Each row was made from one small tree. The marks that hang from a mark follow it in brackets, in the order of their numbers. Every link used is in the known rows. Write each row's tree.
Known rows
q130[q592]: -1.6,72.0,-1.6,27.8,38.2,12.3,22.9,-29.1,15.0,41.3,-19.4,-33.2,-36.3,-14.5,45.6,8.7,-17.3,-4.6,12.8,16.4,19.4
q981[q586[q449] q716 q889]: 22.0,40.5,14.6,-4.9,16.0,27.1,-9.2,48.4,30.6,16.6,18.4,19.7,-10.5,-2.2,22.5,46.0,-3.4,-16.2,-18.1,-15.7,52.5
q130[q592[q716[q449 q937 q981[q586]]]]: 18.0,-2.3,39.4,68.1,19.3,-6.5,-6.9,8.2,-0.5,58.4,53.9,-21.4,-68.7,17.6,36.8,25.9,-11.4,22.4,57.1,10.2,-12.3
q586[q449 q981[q130 q716[q592 q937] q889]]: -24.8,3.4,-14.3,-11.6,6.2,-27.9,13.4,45.4,-20.3,1.3,-11.8,-6.7,9.2,23.2,32.6,-18.9,43.3,-16.0,51.2,-18.6,22.7
q981[q586 q889]: 20.6,57.4,30.0,-10.0,39.2,32.9,-2.5,20.3,51.0,3.2,-1.0,-5.4,-0.5,-23.4,32.9,45.7,4.4,-23.5,-20.7,10.1,60.7
q130[q592[q716[q981[q586]]]]: 25.0,56.8,11.4,37.8,28.9,4.0,19.9,0.1,11.6,40.5,29.0,-17.8,-52.8,18.3,54.9,48.1,-25.1,19.0,33.2,7.3,23.9
q586[q981[q716[q937]]]: 4.6,19.3,10.8,10.8,-0.3,-14.5,26.3,24.4,-15.7,34.2,-13.3,-7.5,-54.2,22.2,58.2,-10.2,1.0,-24.6,31.3,-17.3,30.1
q592[q716[q981]]: -2.4,23.9,-7.4,11.1,47.4,25.9,35.0,2.6,-15.2,38.9,31.4,-16.9,-45.9,13.3,50.9,15.9,-23.4,-4.1,-12.6,0.9,28.1
q716[q981]: -3.4,46.8,-1.2,0.6,53.5,24.7,25.1,-10.3,13.3,23.8,19.0,-21.7,-27.8,-6.3,36.2,6.7,-4.3,-20.9,-24.4,4.8,38.3
q586[q981]: -17.5,34.8,-15.4,-5.8,46.7,2.5,43.7,4.1,22.8,28.9,-14.3,-8.8,-22.9,-1.5,57.4,2.7,-9.8,-17.8,2.6,24.7,43.4
q716[q592 q981[q130 q586]]: -1.8,59.5,25.4,11.3,42.3,14.2,5.3,-5.3,9.7,-19.6,39.1,-2.3,-11.4,25.9,34.4,6.0,25.0,0.4,7.8,-9.8,28.0
q592[q130 q716[q937 q981[q586[q449] q889]]]: 22.3,-19.4,24.1,-16.6,14.2,36.7,-4.9,84.1,-15.5,46.3,46.4,4.7,-12.6,14.8,55.4,69.1,-11.8,-1.9,15.0,-6.1,14.2
q130[q592[q716[q449 q981]]]: -9.8,15.3,-18.8,62.8,39.6,5.5,16.5,-27.4,-10.9,53.9,43.8,-31.0,-50.9,9.7,35.1,0.0,-29.6,23.9,23.9,23.1,-5.8
q586[q449]: -24.3,23.7,-6.8,-9.7,56.8,31.7,26.3,20.4,19.2,50.0,10.1,-1.0,-26.0,-15.1,30.9,15.2,-19.4,-16.6,-25.1,12.0,25.4
q586[q449 q981[q130[q592] q716]]: -7.5,35.9,-42.9,12.6,10.1,-38.4,36.7,11.0,7.9,18.4,-9.2,9.5,-19.7,17.6,49.4,0.5,1.5,2.0,50.8,-5.6,27.4
q592[q130 q716[q937 q981[q889]]]: 14.8,-0.2,10.0,-8.0,15.0,38.7,7.2,37.1,-48.1,34.3,19.1,-24.6,-16.4,12.6,65.5,27.7,-10.6,-15.7,5.4,-8.2,14.8
q981[q716]: 8.6,55.3,6.1,21.6,16.6,31.8,14.0,-4.1,-16.3,25.5,5.6,-1.5,-49.7,12.9,44.2,-3.4,-19.6,-19.0,-24.2,-22.4,32.8
q716[q449 q592[q130] q981[q586 q889]]: -13.9,31.1,19.4,28.3,34.7,53.1,-29.9,2.7,-9.5,3.2,64.7,-6.2,21.1,20.2,26.2,7.0,-4.0,12.7,-3.3,21.2,-2.4
q981[q586 q716[q449 q592 q937] q889]: 3.9,21.6,55.3,51.5,-0.7,19.2,-42.7,16.9,-13.9,15.2,31.8,-10.0,-25.2,23.4,11.6,-11.1,18.8,-0.9,23.4,-14.7,-0.1
q586[q981[q130[q592] q716]]: 8.5,61.1,-26.9,26.4,1.3,-35.2,34.0,-16.4,-0.7,-1.7,-21.0,-3.0,-29.9,22.1,61.1,-10.2,6.2,-2.7,48.4,-9.3,36.3

Write each row's tree
-4.6,36.9,31.2,29.1,0.3,6.0,0.7,-1.2,-55.6,3.3,3.5,-12.9,-45.6,37.3,41.5,-35.8,27.2,-15.7,27.2,-47.8,0.9 -> q981[q130 q716[q592 q937]]
-9.5,-20.7,-11.5,33.1,44.8,14.5,17.5,-7.0,-16.8,10.7,62.3,2.3,-36.3,13.6,33.0,-7.3,-3.2,4.6,-9.4,0.3,11.4 -> q592[q716[q449 q981[q130]]]
34.7,50.7,16.2,52.0,-3.1,-5.1,-30.3,-9.1,25.1,-18.3,22.8,6.3,-10.6,-1.0,16.4,12.8,20.4,4.0,24.8,-11.1,30.8 -> q981[q130[q592] q586 q716[q449] q889]
11.1,37.3,-26.3,-13.6,9.2,-16.0,24.2,12.9,12.4,-29.2,-19.2,6.6,9.0,6.6,45.7,-0.4,26.5,-27.2,7.6,-14.1,68.0 -> q586[q981[q130 q716 q889]]
14.6,-28.6,46.5,44.8,28.3,16.0,-6.8,29.5,-3.4,48.0,68.8,-4.0,-65.5,21.1,33.1,24.2,-10.2,6.7,19.3,1.4,0.1 -> q592[q716[q449 q937 q981[q586]]]
-25.5,-4.7,1.3,33.4,-12.6,11.5,-15.1,18.0,-62.2,23.4,18.6,-10.0,-3.4,43.8,47.0,-40.5,0.6,2.5,42.5,1.6,-18.7 -> q586[q981[q716[q449 q592[q130] q937] q889]]
-1.0,30.8,-40.4,2.0,24.5,-27.7,41.6,2.9,14.2,2.1,-31.7,-22.8,3.6,-4.3,63.8,19.0,8.4,2.9,54.1,21.0,44.6 -> q586[q981[q130[q592[q716]] q889]]
-22.7,4.9,-38.6,-44.3,49.0,-11.5,34.5,39.8,44.9,-4.6,-15.9,4.9,33.7,-25.7,34.0,19.1,28.8,-24.0,4.9,20.1,61.0 -> q586[q449 q981[q130 q889]]
22.9,-28.7,39.2,24.6,8.2,39.4,-25.1,49.4,-24.0,30.3,68.0,0.4,-21.8,18.6,46.4,38.9,-11.7,4.3,12.4,4.0,-1.1 -> q592[q130 q716[q449 q937 q981[q586 q889]]]
15.5,-7.8,21.7,25.8,-0.6,4.9,-23.6,12.2,-14.2,-10.3,17.4,-3.4,-18.7,-5.2,13.2,-20.7,36.6,-25.8,2.6,-27.8,21.7 -> q981[q130 q716[q449 q937] q889]
21.3,-25.5,40.6,28.2,26.3,15.8,-17.4,38.6,11.8,28.8,55.1,-12.7,-29.9,0.8,21.5,34.9,8.6,-2.9,15.6,6.0,19.6 -> q592[q716[q449 q937 q981[q586 q889]]]
11.4,23.2,20.1,14.7,47.8,24.1,-19.4,8.7,52.4,2.1,50.3,-6.4,2.9,-19.3,5.9,27.6,11.9,-10.0,-21.0,22.2,43.8 -> q716[q449 q981[q586 q889]]
-6.1,40.2,31.5,32.7,-13.6,43.4,-5.7,8.3,-89.4,40.6,13.5,-12.0,-47.5,55.5,65.1,-27.6,-18.5,-5.9,19.7,-34.6,-25.8 -> q981[q716[q592[q130] q937]]
-13.0,59.3,3.8,26.5,15.7,17.4,9.8,-20.0,-44.3,-8.0,9.5,-1.8,-29.6,37.6,40.4,-34.3,8.6,-6.5,3.2,-35.3,13.9 -> q981[q130 q716[q592]]
-4.3,63.1,26.6,16.3,30.2,50.3,-1.5,3.9,-24.3,16.6,49.4,-1.8,-13.7,42.4,58.4,16.5,-20.7,10.2,1.4,2.7,1.3 -> q716[q592[q130] q981[q586]]
24.8,5.0,26.2,3.7,11.9,-8.4,3.2,56.6,17.1,27.9,-1.3,-6.9,-17.1,-10.2,42.9,59.6,19.4,3.5,59.9,-6.3,21.8 -> q981[q130[q592[q716[q937]]] q586[q449] q889]
16.2,52.7,4.2,-8.0,32.9,-2.0,-0.7,24.3,58.4,0.5,-5.4,0.3,16.1,-30.2,25.8,52.2,23.4,-4.5,21.7,10.2,46.7 -> q981[q130[q592] q586[q449] q889]
-2.1,-44.0,15.8,33.0,30.6,3.3,9.6,12.6,-29.3,22.8,55.8,-8.9,-49.1,13.1,32.0,-11.7,12.2,-4.8,17.5,-10.1,-1.2 -> q592[q716[q449 q937 q981[q130]]]
-3.0,-40.7,17.1,37.2,18.5,40.8,-0.4,20.8,-63.3,58.4,65.2,-7.5,-52.7,31.4,56.9,-1.2,-30.2,6.1,9.7,0.0,-27.9 -> q592[q130 q716[q449 q937 q981]]
5.9,39.2,-5.5,64.7,7.0,-4.0,-2.9,-35.9,-13.5,7.5,21.9,-1.0,-42.1,11.4,27.7,-26.7,-1.1,4.7,18.8,-15.3,4.0 -> q981[q130[q592] q716[q449]]
-2.3,11.0,-19.3,41.5,29.2,3.2,3.3,-16.1,-1.1,10.1,9.4,-20.7,-6.7,-13.7,32.2,3.3,2.8,11.5,22.0,16.9,13.8 -> q981[q130[q592[q716[q449]]] q889]
-11.1,-1.3,-19.2,32.7,13.1,-14.6,16.4,-3.6,-3.2,-5.2,26.8,23.1,-27.4,22.9,39.3,-31.3,5.7,-5.6,9.9,-5.2,27.2 -> q586[q981[q130 q716[q449]]]
15.9,-4.0,12.2,24.7,23.8,51.6,-17.2,29.6,-10.4,19.5,76.0,11.2,-5.1,17.8,46.4,41.3,-26.6,13.4,-12.4,15.1,12.4 -> q592[q130 q716[q449 q981[q586 q889]]]
